What can hang from each mark:
pidafi: pobok
bofe: buzap
buzap: dosem
nadu: dabuk
pobok: dabuk dosem
pari: banir buzap nadu
nopag: dilig
dilig: buzap pobok
dosem: buzap nopag pobok

Each row was made from one small tree. The marks that hang from a mark follow it in brackets, in alphabetical order. Every link used is in the known rows. Write each row's tree.
Known rows:
dilig[buzap[dosem] pobok]: [ 14.7  14.8  12.5  34.9 -14.5 -17.6  12.6  26.4  -9.1  26.5  -4.7   6.8
  17.9  39.4  17.3 -28.9  -3.3   3.8   0.0  35.6 -12.9 -13.5   8.0   0.7
 -13.6]
nadu[dabuk]: [ 19.2   7.0  -5.1   3.9 -23.7  -9.9  28.9  10.5  -5.7  18.6 -14.7   2.8
  42.6   4.4  40.2   3.9   7.1  17.3   2.8   8.9  30.0 -13.3  -7.1 -17.0
   6.2]
bofe[buzap[dosem[nopag pobok]]]: [-27.6  -1.4  29.3  14.4  18.9   4.6 -28.9  21.7  -2.3  51.8   1.6 -22.7
 -39.3  13.6  -9.3   4.8   9.5   2.4 -10.4  -6.9 -29.5  11.0   8.6 -14.3
  15.1]
bofe[buzap[dosem]]: [ 18.2  26.9  12.3  21.2   3.7  -8.9  14.4  36.0 -21.6  32.3  -1.4 -13.5
   1.8  29.1  19.2  -7.2  -2.0  20.2 -26.6  14.4 -12.0   0.2   8.1 -20.2
  18.9]
dilig[pobok[dabuk dosem[buzap nopag]]]: [ -2.8 -17.2  -7.3 -26.7   5.5   7.8  -5.4 -35.0  46.7 -14.6 -13.5   5.5
   4.3 -24.2 -19.5 -36.5  -4.2 -11.4  -6.0  -3.5  27.6  -7.2 -12.6   0.7
  -7.8]
pari[buzap[dosem]]: [  5.8  24.3  -7.4  22.6  -2.6   7.4  23.3  37.8 -35.4  -3.6   3.2 -15.7
  18.5  29.8  23.4 -27.7   4.6 -12.2  -0.4 -10.7  -3.7  -6.9  27.2  -4.6
   6.5]
dosem[nopag pobok[dabuk]]: [-36.4 -20.9  11.1  -4.7   4.1  11.9 -33.7 -34.2  15.0  11.2   5.7  10.9
 -25.6 -28.1  -8.7   2.8  12.4 -10.5   7.2 -28.3  -8.1  -6.5   3.9   4.8
   3.0]
bofe[buzap]: [ 16.9  15.9  18.7  -4.4  -2.9   1.0  16.8  10.2  -6.6  18.1  -2.6 -14.5
   6.4  23.7  14.7   7.3  -8.6  20.8 -27.9  20.7 -11.0  -0.2  -6.3 -22.6
   9.9]
dosem[buzap pobok]: [-13.9 -17.5  16.2  20.0  -3.8 -12.4  -2.2  -2.1  23.7   5.3 -16.9   2.7
   1.8   1.3   0.4  -1.3   9.4  -1.0  -4.2  -0.1  25.1  -8.4  -0.2  -9.6
   1.4]
pobok[dabuk]: [  9.9   7.7  -5.7   0.0  -9.1  -2.2   9.3 -19.2  -3.0  -3.9   2.1  16.7
  13.9 -12.2  20.3 -11.0   4.1   3.0  -9.9 -10.0  10.7 -15.2   2.8  -2.6
   7.2]
dilig[buzap[dosem[nopag pobok]]]: [-28.9  -8.6  29.0  27.1   4.5  -6.6 -25.1  16.2  -0.8  44.7   7.7  13.1
 -24.9  15.3  -3.6  20.6  10.4  -9.6  13.9  11.1 -18.5   9.6   7.8  18.3
  -1.6]
dosem[buzap nopag[dilig] pobok[dabuk]]: [-14.1 -33.5   4.8  -8.2  23.7  10.0  -5.5 -32.5  18.4  -5.2  -2.2 -12.0
 -30.0 -30.8 -20.9  33.6   0.5  -7.9  23.5 -25.0  15.1  28.5  -2.0  -9.2
  13.0]
dilig[buzap[dosem[pobok[dabuk]]]]: [ -8.5   1.5   3.6  35.9  -8.4 -15.0  -9.4  -8.3 -13.0   1.2   2.5  32.8
 -22.9  -2.7  11.2  11.5   0.1   8.7  -5.2   9.9 -12.5  -6.4  10.5  22.4
 -10.6]
buzap[dosem[nopag[dilig] pobok[dabuk]]]: [-28.3  -6.3   2.3   5.2  19.5   3.8 -23.0   5.0 -18.4  13.3  10.8 -18.0
 -35.0 -21.1  -7.0  15.6  13.1 -11.2  25.7 -41.1 -15.7  23.4  12.2  -6.0
  22.7]
bofe[buzap[dosem[pobok]]]: [-15.2  13.6  19.4  25.5   2.1 -10.6 -15.7  29.8 -16.3  27.4  -6.4 -18.7
 -23.2  19.2   6.8  -2.4   5.1  17.1 -25.1   4.0 -27.1  -2.9   7.8 -19.0
  10.3]
dilig[buzap]: [ 12.8   8.5  18.7   9.5 -18.5 -12.2  21.8   5.3  -3.9  13.5   3.9  22.7
  20.1  25.5  21.3  21.7  -6.1   5.8  -3.8  37.4   0.1  -1.1  -8.5   6.9
  -6.1]
pidafi[pobok[dabuk dosem]]: [ -5.6   7.6 -29.6 -18.3 -16.3  -0.3 -13.5 -21.3   2.7 -29.7  -1.2  19.1
  15.5 -31.5  -5.8 -38.3  -2.2  23.9 -21.4 -17.7  14.8 -20.0 -13.6   3.4
   3.1]
pari[banir buzap[dosem[pobok[dabuk]]] nadu]: [ 17.4   5.7 -36.9  22.9   5.5  15.8 -20.5  10.2 -34.8 -45.0  15.7  -5.1
 -22.1   5.1 -16.8   6.1  10.9  -6.0  -4.8 -34.1 -36.8 -40.7  46.1  19.9
 -21.7]
pidafi[pobok[dosem]]: [-14.4   9.3 -12.9 -14.5 -20.9  -9.3 -12.8  11.6   1.6  -8.4  -3.2   2.9
  30.2  -7.4  -2.2 -38.1   4.2  18.4 -18.8  -7.6  14.2 -15.3 -17.2  -6.1
   7.2]
dilig[buzap[dosem] pobok[dabuk]]: [ 20.8  10.8  -2.7  31.8 -10.5 -10.3  12.7  -6.6  -8.4   4.9  -1.1  24.9
   5.9  14.9  15.1 -29.7  -8.0   8.2  -3.0  26.4 -10.6 -16.6  11.9  10.6
 -18.7]
dilig[buzap[dosem[nopag]] pobok]: [ -0.3   0.6  23.8  23.5   1.7  -3.2  -2.5  16.4   4.0  49.1   4.7   4.0
   4.2  32.9   1.2 -21.2   1.5  -9.5  16.9  27.1 -15.0  -2.1   8.6   5.9
  -9.5]
dilig[buzap pobok]: [ 12.0   2.4  18.4   9.7 -21.0  -6.0  15.3   0.8   5.6  13.5  -5.3   9.3
  24.2  33.9  14.8 -12.7  -8.4   3.6  -1.6  42.5 -12.0 -15.8  -7.3  -1.5
 -23.7]
pidafi[pobok[dabuk dosem[buzap]]]: [ 10.3  -8.1 -32.6  -7.4  -5.6  -6.9   1.6 -32.4  23.6 -34.2 -12.4  23.7
  15.0 -34.4 -15.0 -33.4  -9.5  26.4 -22.3  -9.1  45.3 -13.4 -12.6   0.6
   1.3]
pari[banir buzap]: [ 35.9  14.5  -9.1  -6.1  -1.9  18.8  28.3  35.2 -17.5 -16.3   8.2 -23.5
  15.6  24.8  19.2  12.8   2.3  -7.1   2.4   0.5 -15.9 -23.8  22.1  -7.7
   2.5]

Which tree is each row?
[ 11.6   1.4 -16.7 -16.4  -5.6 -10.7  16.3 -20.7  24.8 -37.1 -13.4  24.6
  14.3 -27.1   4.3  -9.1  -4.5   3.4 -24.9   0.9  43.4  -5.2 -15.1   5.0
   6.1]  pobok[dabuk dosem[buzap]]
[ -2.6  -7.4 -14.8 -36.5   2.4   9.6  -4.0 -26.8  -3.3 -21.2  13.2   9.0
  -8.4 -24.8 -23.4  30.6 -21.2  19.1  10.8   2.2  -4.2  29.6 -27.2  14.7
  -0.6]  pidafi[pobok[dabuk dosem[nopag[dilig[buzap]]]]]
[ 24.7   2.1  -1.3  -7.5  -9.3   0.5  27.1 -20.9 -14.1 -19.1   1.0  -0.6
   8.3   9.0  11.9  14.3 -20.5   9.7  10.1  26.5 -19.2   8.7 -10.7  -5.7
 -17.6]  nopag[dilig[buzap pobok[dabuk]]]
[ -4.2   4.5   0.5  22.3   0.8 -13.4   4.3   4.0 -33.4  -9.7   5.0   6.4
 -26.7  -2.3   9.3  40.9  -4.9   9.9  10.2   5.3 -21.9  22.1   3.1   9.0
  -0.3]  nopag[dilig[buzap[dosem[pobok[dabuk]]]]]
[ 11.8  11.2  -8.8 -34.9 -14.6  -3.5  17.5 -12.3  -9.0 -46.3  -5.6  -1.5
   9.4  -4.6   5.8   9.3 -21.9   6.6  -6.6  27.0 -16.0  12.1 -29.4   2.8
 -19.1]  nopag[dilig[buzap pobok[dabuk dosem]]]
[-21.9 -11.9  13.7  24.6   7.4  -0.5 -25.5 -16.7   0.1  22.7   9.4  26.9
 -38.9 -10.0  -5.6  20.6   2.8  -4.6  11.4   0.3 -17.4   5.9  10.3  27.3
  -5.0]  dilig[buzap[dosem[nopag pobok[dabuk]]]]
[  9.7  22.0 -21.5  25.2  -4.4   6.9   6.7  27.7 -42.5 -19.9  13.3  -6.0
  21.9  34.9  -1.5 -21.6   5.0 -13.3  -7.2 -17.1 -10.3 -19.1  33.2   7.5
 -11.3]  pari[buzap[dosem] nadu]
[ 10.8  -3.7 -16.4 -15.0  -9.3  -6.5  10.1 -25.5  31.4 -37.0 -22.7   9.3
  20.1 -17.6  -2.0 -44.2  -7.8   1.0 -22.3   6.7  32.2 -17.9 -13.9  -5.8
 -12.0]  dilig[pobok[dabuk dosem[buzap]]]
[ -0.3   3.2   1.2 -45.7   4.1   7.2  10.7 -16.1  -6.1 -24.4  14.2   7.1
 -10.6 -19.6  -4.7  53.3 -17.2  -4.8   5.6  12.4  -5.5  39.5 -29.9  18.1
   1.6]  pobok[dabuk dosem[nopag[dilig[buzap]]]]
[ 41.8  12.7 -21.6  -3.5  -3.3  18.6  10.8  23.8 -26.4 -33.0  18.3 -15.4
  21.4  31.4  -6.2  16.1   4.5  -9.1  -4.9  -7.7 -21.6 -35.2  28.3   6.8
 -17.7]  pari[banir buzap nadu]
[-25.8 -32.1  24.6   8.5  11.2   0.3 -17.6 -11.0  37.1  27.5  -6.8  -3.1
 -13.8  -5.2 -16.5   8.1  13.5 -13.7  10.9 -11.1  21.9   3.2   0.9  -3.3
   6.3]  dosem[buzap nopag pobok]
[-21.1 -29.0  21.6  -3.8  21.5   2.7  -4.8   0.9  17.9  16.2  -3.7 -31.1
 -16.6  -6.5 -18.5  35.2   6.8 -12.4  25.2 -15.8  15.8  32.2  -5.7 -20.0
  15.5]  dosem[buzap nopag[dilig] pobok]
[ 16.9   0.6 -20.2 -29.1  -0.1  -5.2  23.6 -13.4  12.6 -48.1 -17.9 -15.8
  16.7 -17.1  -2.6 -15.1 -13.8   3.0  -7.6  -0.6  22.7   9.6 -20.2 -17.8
  -1.0]  nopag[dilig[pobok[dabuk dosem[buzap]]]]
[-17.3   3.1  -2.0 -37.9  -0.9   8.3 -11.5 -18.5  16.7 -10.9   8.3  15.5
   1.5 -32.1  -3.9  -6.0   4.0 -12.2 -10.4 -18.7  10.8   0.1 -13.1  12.5
  10.1]  pobok[dabuk dosem[nopag]]
[-40.0  -6.1  21.0  21.5   8.2  -3.4 -35.9  24.1   1.9  47.6   4.5  -7.4
 -18.1   2.8  -4.0 -11.1  25.7 -15.9  12.5 -26.0  -8.0  -0.2  15.6  -2.7
  16.9]  buzap[dosem[nopag pobok]]
[ -1.8  12.0  11.9 -17.8 -28.4 -10.9   6.3   9.3   7.6 -13.1 -11.1  10.8
  28.5  20.4   8.9 -15.9 -10.9   0.7 -17.8  44.2  -7.5 -10.9 -26.4   7.5
 -25.0]  dilig[buzap pobok[dosem]]
[  5.5   9.5  -5.5 -21.2 -24.1  -6.0   4.9 -23.5   9.6 -35.2 -10.0  27.8
  14.1  -3.8   6.5 -16.8 -16.1   6.6 -21.5  33.7  -6.7 -15.5 -22.4  17.2
 -28.9]  dilig[buzap pobok[dabuk dosem]]
[-21.0   5.4  -5.1  30.2  -3.0 -10.5 -20.7  -0.7 -11.7   4.2  -0.2  14.4
 -16.3 -14.6  12.0 -18.7  16.3   0.3  -7.2 -27.0  -4.8 -15.4  17.9   1.5
   7.7]  buzap[dosem[pobok[dabuk]]]
[ -0.5   3.4  -6.8   1.9  18.8   8.9  -3.1   5.0 -15.2  19.3   7.0 -27.4
  -6.8  -4.0  -2.5 -26.1   5.1 -12.2  27.4 -24.7 -15.6  13.7  13.3 -18.3
  13.3]  buzap[dosem[nopag[dilig[pobok[dabuk]]]]]
[ 58.8  20.0 -42.9  21.3  -6.8   6.7  26.6  45.5 -42.6 -18.3   4.6 -16.6
  31.0  29.1  14.6  14.4   7.0   9.6   7.4  -4.7  -2.6 -36.8  36.9   1.8
 -12.5]  pari[banir buzap[dosem] nadu[dabuk]]
[ -3.1  12.9  10.5   2.4  17.9  -2.2   5.9  42.0 -25.0  41.7  15.9 -31.8
   2.6  10.7   6.2  10.1  12.6 -14.3  26.5 -23.0  -2.8  31.1  10.2 -17.0
  35.2]  buzap[dosem[nopag[dilig]]]
[  5.4  -9.3  -9.6 -39.6  18.5   5.4  14.2 -18.2  17.3 -25.7   0.4  -7.1
  -4.4 -34.4 -13.3  26.3  -7.2  -7.8   6.4 -16.6  32.6  35.3 -20.7  -1.7
  20.3]  pobok[dabuk dosem[buzap nopag[dilig]]]
[-27.4 -17.5  33.1 -10.3   6.9   4.5  -8.6   2.6  -5.5  20.0   8.4 -14.1
 -23.6   8.7  -7.3  62.1  -1.7  -9.4  27.2  10.9 -23.9  36.5 -14.8   3.4
  -0.6]  dosem[nopag[dilig[buzap]] pobok]
[ -9.1  -8.6  10.6 -23.6   6.7  -3.7   4.1   2.9  36.5   6.6  -6.2   2.2
  12.8  -9.8 -10.4  -2.0   4.4 -14.3  -7.1  -1.1  41.4  10.3 -17.1   2.5
  14.4]  pobok[dosem[buzap nopag]]
[  8.1  -3.1   4.6  20.6   5.1   4.6  -4.2 -16.1   5.4  27.7   8.0  19.3
  -9.7   9.5  -2.2 -21.4  -4.5  -5.4  13.5  19.1 -13.9  -5.5  12.3  13.2
 -13.6]  dilig[buzap[dosem[nopag]] pobok[dabuk]]
[ 16.2   6.6   1.5  -6.7  27.0  17.7   3.3   1.7 -16.4  21.7   4.1 -40.3
 -26.9   7.2  -8.1  -7.7 -12.0   9.1   4.0  -6.7 -36.0  23.5   7.3 -30.4
  11.6]  bofe[buzap[dosem[nopag[dilig[pobok[dabuk]]]]]]
[-15.7  -2.5  20.9 -27.4 -11.7   3.9  -7.9   0.0  23.4   8.4  -1.9   4.8
  11.7  14.3  -7.1  -8.9  -7.6 -11.9  -1.5  32.7  -9.7   0.1 -25.4  13.0
 -19.6]  dilig[buzap pobok[dosem[nopag]]]
[ 26.0   4.7 -35.2  27.2  -7.4   6.7  -1.7  40.1 -37.2 -21.4  -1.6 -21.2
   8.3  20.3   3.6  21.2  15.3   7.1   8.2 -14.9 -16.9 -40.9  35.1   5.9
 -22.3]  pari[banir buzap[dosem[pobok]] nadu[dabuk]]
[-19.8 -36.9   7.8   6.6  14.6   8.4 -18.7 -45.3  39.1   5.9  -5.1  16.3
 -27.4 -28.8 -19.4   6.2   6.4  -8.5   9.5 -17.6  22.6   0.2   4.8   4.0
   2.8]  dosem[buzap nopag pobok[dabuk]]
[ -3.2  -5.3   6.0 -37.4  14.9  -1.2  14.9  14.6  15.0  -4.5  -3.5 -23.0
   9.8  -9.8 -10.5  26.8  -1.5 -12.3   8.8  -8.3  33.1  39.9 -23.4 -11.3
  23.9]  pobok[dosem[buzap nopag[dilig]]]
[ -3.0 -22.4 -22.1 -18.7   9.3   7.6 -14.5 -41.0  38.5 -11.3  -4.3  21.3
  -1.3 -40.1 -31.2 -26.3  -5.2  13.5  -5.6 -18.5  42.7  -2.6 -10.4   6.1
   6.9]  pidafi[pobok[dabuk dosem[buzap nopag]]]
